What can hang from each mark
J983: J51 J225 J883
J130: J154
J624: J51 J883
J432: J986
J690: J130
J986: J51 J154 J757
J883: J624
J51: J624 J963
J963: J51 J182 J690

Known rows, with every way that one mark hangs from another
J883{J624{J51{J963{J182 J690{J130{J154}}}}}}: [1.721 -0.427 0.802 4.102 -4.332 -1.269 1.452 3.045 0.947 1.150 -1.669 -1.338 0.072 -1.668 -1.634 0.856 -1.780 -2.013 -1.097 3.082 4.873 0.706 0.992]
J130{J154}: [0.505 -0.078 -1.152 -0.534 -1.497 0.474 -1.059 1.727 1.904 -0.897 -0.613 0.172 -0.300 -0.714 0.002 -0.207 0.633 1.219 -0.220 -0.188 0.761 0.286 -0.197]
J432{J986}: [0.068 -0.853 0.786 0.450 0.430 0.682 0.152 0.723 -0.127 -0.397 1.343 0.330 1.198 -0.114 -0.464 0.574 -0.671 1.755 -0.598 0.241 -1.387 1.053 -0.909]
J963{J51}: [-1.292 0.858 0.133 0.566 -1.766 -0.803 0.716 -1.268 -2.167 0.285 -0.780 -0.220 -0.613 -0.167 -0.972 -0.037 0.432 -0.664 1.801 0.667 0.741 0.593 0.038]
J51{J624{J883} J963{J182 J690}}: [3.908 2.962 2.584 -0.724 0.366 -0.938 1.585 2.636 -0.237 2.070 0.494 -3.428 -2.493 -3.770 0.878 -0.457 -1.612 -1.186 -3.013 3.015 4.199 0.091 0.693]
J432{J986{J51{J963} J154 J757}}: [-2.587 1.288 0.095 -1.172 3.084 0.836 0.140 1.568 1.937 0.071 -0.675 -3.371 2.988 -1.791 0.361 0.528 2.064 0.015 -3.828 -0.859 1.836 1.768 -4.273]
J883{J624}: [-1.335 -0.059 0.409 0.255 -1.263 -0.167 0.139 -1.636 1.426 0.795 -1.415 1.420 0.253 -1.114 0.135 0.462 0.251 -1.567 -1.044 1.375 0.683 -0.172 -0.760]
J432{J986{J51{J624 J963{J182 J690}} J154 J757}}: [-0.091 2.031 1.256 -1.488 1.481 0.554 1.609 4.457 0.493 1.790 -1.466 -5.199 2.105 -4.027 0.484 0.964 0.295 -1.178 -3.811 2.038 4.342 2.024 -2.191]
J983{J51 J225}: [0.045 2.498 -0.720 -0.507 -2.111 -0.900 1.069 0.929 -1.793 0.733 0.063 -0.540 0.598 -0.094 0.138 -1.157 -0.023 -2.263 -0.484 0.365 -0.975 -0.373 0.596]
J432{J986{J51{J624 J963} J154 J757}}: [-2.298 2.874 -0.774 -0.409 3.340 1.196 0.305 1.033 2.024 0.964 -2.109 -3.146 2.405 -3.641 -0.112 -0.066 1.919 -0.415 -3.989 -0.533 2.759 1.448 -4.316]
J983{J51}: [-1.496 0.992 -0.513 1.943 -1.584 -1.804 0.768 -1.033 -1.593 -0.657 0.067 -0.579 0.700 0.723 -0.033 -0.097 -0.026 -1.909 0.265 0.787 0.181 0.434 0.024]
J963{J51{J624{J883}} J182 J690{J130}}: [5.305 2.170 3.433 2.369 -2.760 -0.593 1.236 1.876 -4.005 1.365 -0.354 -2.502 -2.135 -2.807 -0.662 0.021 -3.208 -1.967 1.715 2.384 3.320 0.359 3.537]
J51{J624{J883} J963{J182 J690{J130{J154}}}}: [6.446 2.455 1.009 1.946 -0.458 -0.186 0.163 4.596 0.720 1.165 -0.263 -3.395 -1.891 -3.593 -0.130 -0.750 -1.867 -0.128 -2.428 1.414 4.772 0.359 2.103]
J432{J986{J51{J624} J757}}: [-2.072 1.832 0.015 0.663 1.179 0.555 0.808 0.307 -0.846 0.018 -0.290 -0.800 2.231 -2.564 0.108 0.067 1.547 -0.092 -1.364 -0.531 1.138 1.522 -2.555]
J883{J624{J51{J963{J182}}}}: [-2.776 0.326 0.522 1.650 -3.024 -1.340 2.680 -1.466 0.936 1.933 -2.524 -1.485 -0.110 -1.211 -1.100 -0.062 -1.271 -3.208 -1.025 3.434 3.755 0.991 -1.586]
J963{J51{J624{J883}}}: [0.955 3.687 1.403 0.337 -1.484 -0.606 0.333 -1.723 -1.706 0.369 -0.792 -0.845 -2.367 -3.134 -0.167 -1.313 -0.633 -0.783 0.431 1.103 2.062 0.104 -0.310]
J51{J624{J883} J963{J690{J130{J154}}}}: [6.310 3.264 0.737 3.156 1.023 -0.455 -1.026 3.642 1.135 0.295 0.902 -1.452 -1.794 -3.934 -0.294 -0.830 -0.821 1.004 -3.569 0.144 3.556 -0.524 1.044]
J983{J51 J225 J883{J624}}: [-0.423 4.517 0.164 -2.440 -3.329 0.685 1.419 -0.798 -0.187 1.268 0.345 -0.158 0.332 -1.967 1.814 -1.601 0.610 -5.506 -2.118 2.027 -1.009 -1.154 0.025]
J624{J883}: [1.965 1.243 1.925 -1.015 -0.114 -0.125 -0.576 0.280 0.426 -0.754 1.603 -0.511 -1.369 -1.397 1.485 -0.572 -0.561 0.042 -0.788 -0.080 0.125 -0.083 -0.349]
J986{J51{J624{J883} J963} J154 J757}: [-0.279 4.895 0.385 -1.603 2.891 0.153 -0.381 0.425 2.462 0.525 -1.812 -3.727 -0.040 -4.665 1.726 -0.932 1.897 -1.950 -4.417 -0.575 4.019 0.291 -3.846]
J986{J51 J154}: [-1.527 -0.063 1.012 -0.614 -0.784 -0.873 -0.235 0.463 0.905 0.476 -2.355 -2.442 1.314 -1.009 1.143 0.256 1.501 -0.226 -0.172 0.052 1.485 0.398 -0.215]
J690{J130}: [2.036 -0.682 -0.082 3.051 0.359 0.698 -0.330 0.492 -0.700 0.046 -0.116 0.131 0.845 0.807 -1.091 0.244 -1.386 -0.299 0.856 -1.143 -0.091 -0.337 1.724]
J963{J51{J624{J883}} J182 J690{J130{J154}}}: [5.614 2.228 1.517 2.083 -4.139 -0.196 0.251 3.707 -2.054 0.220 -0.996 -2.478 -2.315 -3.268 -0.520 -0.127 -2.499 -0.583 1.491 2.120 4.119 0.743 3.491]

Rows
[6.038 2.375 2.539 2.440 0.921 -0.484 1.070 2.887 -0.922 2.142 0.668 -3.415 -1.646 -2.961 -0.226 -0.265 -2.947 -1.403 -2.023 1.677 4.038 0.087 2.192]
J51{J624{J883} J963{J182 J690{J130}}}
[-1.436 0.343 0.102 1.279 -1.718 -1.415 2.679 0.203 -0.464 0.930 -1.135 -3.008 -0.370 -0.369 -1.251 -0.472 -1.391 -1.752 0.313 1.893 3.303 1.134 -0.854]
J624{J51{J963{J182}}}
[1.132 5.514 1.390 -2.081 -1.335 -0.756 2.194 1.455 -0.866 2.641 1.931 -1.406 -0.131 -3.007 1.722 -1.034 0.976 -5.367 -5.040 3.205 0.806 -1.160 -0.137]
J983{J51{J963{J690}} J225 J883{J624}}
[0.663 1.659 1.879 0.431 -1.812 -1.490 2.208 0.220 0.010 0.191 0.387 -3.469 -1.624 -1.657 0.319 -1.229 -1.787 -1.438 -0.796 1.958 3.491 1.005 -1.114]
J624{J51{J963{J182}} J883}
[1.569 1.805 -0.281 2.277 1.387 -1.258 -0.189 4.336 -0.215 -0.102 0.580 -2.262 1.692 -1.239 -0.107 0.810 2.752 -0.523 -2.892 -1.474 3.770 0.813 -0.578]
J986{J51{J963{J690{J130{J154}}}} J757}
[5.964 5.238 1.832 1.981 -1.195 -1.316 2.230 4.375 -2.874 2.899 0.808 -4.102 -1.081 -2.986 -0.048 -1.699 -3.048 -3.653 -2.401 2.239 3.105 -0.366 2.996]
J983{J51{J624{J883} J963{J182 J690{J130}}} J225}
[4.699 0.829 3.444 3.440 -1.317 -1.843 2.007 2.911 -1.916 0.528 2.035 -3.259 -1.262 -1.511 -0.461 -0.028 -3.388 -1.782 -0.532 1.922 3.675 0.594 1.786]
J624{J51{J963{J182 J690{J130}}} J883}
[-0.483 4.952 -1.433 -0.009 -0.926 -0.186 3.012 -0.997 -0.674 1.786 -0.847 -4.900 -0.212 -1.787 0.683 -1.380 -0.312 -5.229 -1.556 2.969 3.204 0.548 0.186]
J983{J51{J624 J963{J182}} J883}
[1.831 3.795 0.476 0.618 2.113 -0.455 0.239 -0.697 1.128 1.409 -0.019 -1.513 -2.109 -3.576 0.248 -1.692 -0.152 -0.409 -2.994 0.545 2.523 -0.340 -1.560]
J51{J624{J883} J963}
[4.541 1.528 3.278 4.578 0.171 -2.178 0.789 2.018 -1.553 -0.082 3.227 -1.323 -1.447 -2.077 -0.638 -0.247 -2.243 -0.656 -1.829 0.460 2.625 -0.364 0.556]
J624{J51{J963{J690{J130}}} J883}
[2.341 0.855 0.857 3.991 -0.192 -2.478 0.194 3.460 -0.595 1.145 0.208 -2.166 1.144 -0.975 -0.592 0.408 2.040 1.054 -1.664 -0.299 3.526 0.728 1.388]
J986{J51{J963{J690{J130{J154}}}}}
[-0.238 0.488 2.067 -2.578 1.404 0.223 1.344 4.935 0.455 0.910 -0.114 -5.107 2.458 -2.165 1.045 1.493 0.579 -1.084 -3.797 1.388 3.282 2.361 -2.229]
J432{J986{J51{J963{J182 J690}} J154 J757}}
[3.641 2.987 2.630 -0.246 -2.777 0.826 3.150 3.156 -1.134 3.089 0.809 -2.303 -0.189 -2.735 -0.196 -0.821 -2.114 -5.075 -2.332 3.100 2.455 -1.046 2.114]
J983{J225 J883{J624{J51{J963{J182 J690{J130}}}}}}
[-0.789 1.012 1.790 2.395 -1.753 -2.519 1.609 -0.180 0.129 1.278 0.492 0.488 -0.667 -2.384 -0.762 0.626 -0.180 -2.066 -2.885 3.170 3.269 0.038 -1.513]
J883{J624{J51{J963{J690}}}}
[0.655 2.348 1.662 1.831 -0.087 -1.692 1.060 -0.822 0.260 -0.360 1.405 -1.408 -1.648 -2.094 0.121 -1.229 -0.742 -0.581 -1.674 0.757 2.342 0.114 -2.109]
J624{J51{J963} J883}
[2.719 1.528 3.676 0.275 -1.870 -2.374 2.255 2.510 -1.228 0.532 2.151 -3.426 -2.122 -2.524 0.752 -0.249 -2.193 -1.458 -1.656 3.019 3.842 0.766 -0.081]
J624{J51{J963{J182 J690}} J883}
[3.262 2.808 3.388 -0.769 -3.147 -1.183 1.641 1.651 -3.355 1.110 -0.120 -2.607 -2.871 -3.528 0.332 -0.418 -2.086 -1.754 0.880 3.620 3.542 0.674 1.928]
J963{J51{J624{J883}} J182 J690}
[1.029 6.359 -1.094 -2.397 -1.414 0.740 3.395 1.060 -1.160 3.196 -0.837 -4.712 -0.527 -2.727 0.813 -2.686 -0.331 -5.361 -2.199 2.670 2.004 -0.305 0.756]
J983{J51{J624 J963{J182}} J225 J883}
[-0.352 3.741 0.926 -3.016 -3.331 1.318 3.454 0.460 0.833 2.881 -0.870 -2.695 -0.622 -3.037 0.572 -1.814 -0.672 -5.090 -2.158 3.206 2.258 -0.542 -0.778]
J983{J225 J883{J624{J51{J963{J182}}}}}
[2.313 5.422 0.313 -0.155 -2.028 -0.527 0.814 0.831 -1.539 0.972 0.462 -1.014 -1.431 -3.188 0.969 -2.314 -1.008 -2.508 -1.553 0.858 0.154 -0.674 0.394]
J983{J51{J624{J883}} J225}
[3.237 4.078 1.697 -0.125 -2.638 0.281 2.848 2.706 -1.781 3.468 0.918 -3.350 0.690 -1.896 0.803 -0.604 -1.439 -6.515 -2.974 3.429 1.873 -0.679 2.495]
J983{J51{J963{J182 J690{J130}}} J225 J883{J624}}
[3.658 0.478 0.920 3.445 2.191 -1.049 0.463 2.256 -1.018 1.304 1.635 -0.941 0.211 -0.094 -1.104 0.768 -0.386 -0.112 -1.953 0.126 1.695 -0.341 1.591]
J51{J963{J690{J130}}}
[1.759 2.164 0.887 2.622 3.757 0.895 0.122 3.765 0.078 1.268 -0.390 -3.128 2.898 -3.598 -0.820 1.071 0.176 -0.437 -4.369 -0.460 2.949 0.976 -1.473]
J432{J986{J51{J624 J963{J690{J130}}} J154 J757}}
[1.783 0.456 1.566 -0.791 0.074 -1.075 1.908 3.074 -0.801 1.875 0.518 -3.080 -0.284 -0.670 0.060 0.688 -0.762 -0.975 -1.773 2.631 3.193 0.779 0.840]
J51{J963{J182 J690}}
[1.278 3.053 1.651 -0.452 -3.180 -0.333 1.382 -0.757 -2.137 0.960 -2.027 -2.670 -2.266 -2.865 0.087 -1.138 -1.763 -1.855 1.745 2.481 2.872 0.996 0.827]
J963{J51{J624{J883}} J182}
[-1.378 1.662 1.292 0.137 -3.306 0.444 1.335 -2.312 0.792 -0.196 0.357 0.487 -0.325 -2.241 0.896 -0.359 -0.111 -3.897 -0.809 2.033 0.709 -0.592 -1.189]
J983{J883{J624{J51}}}
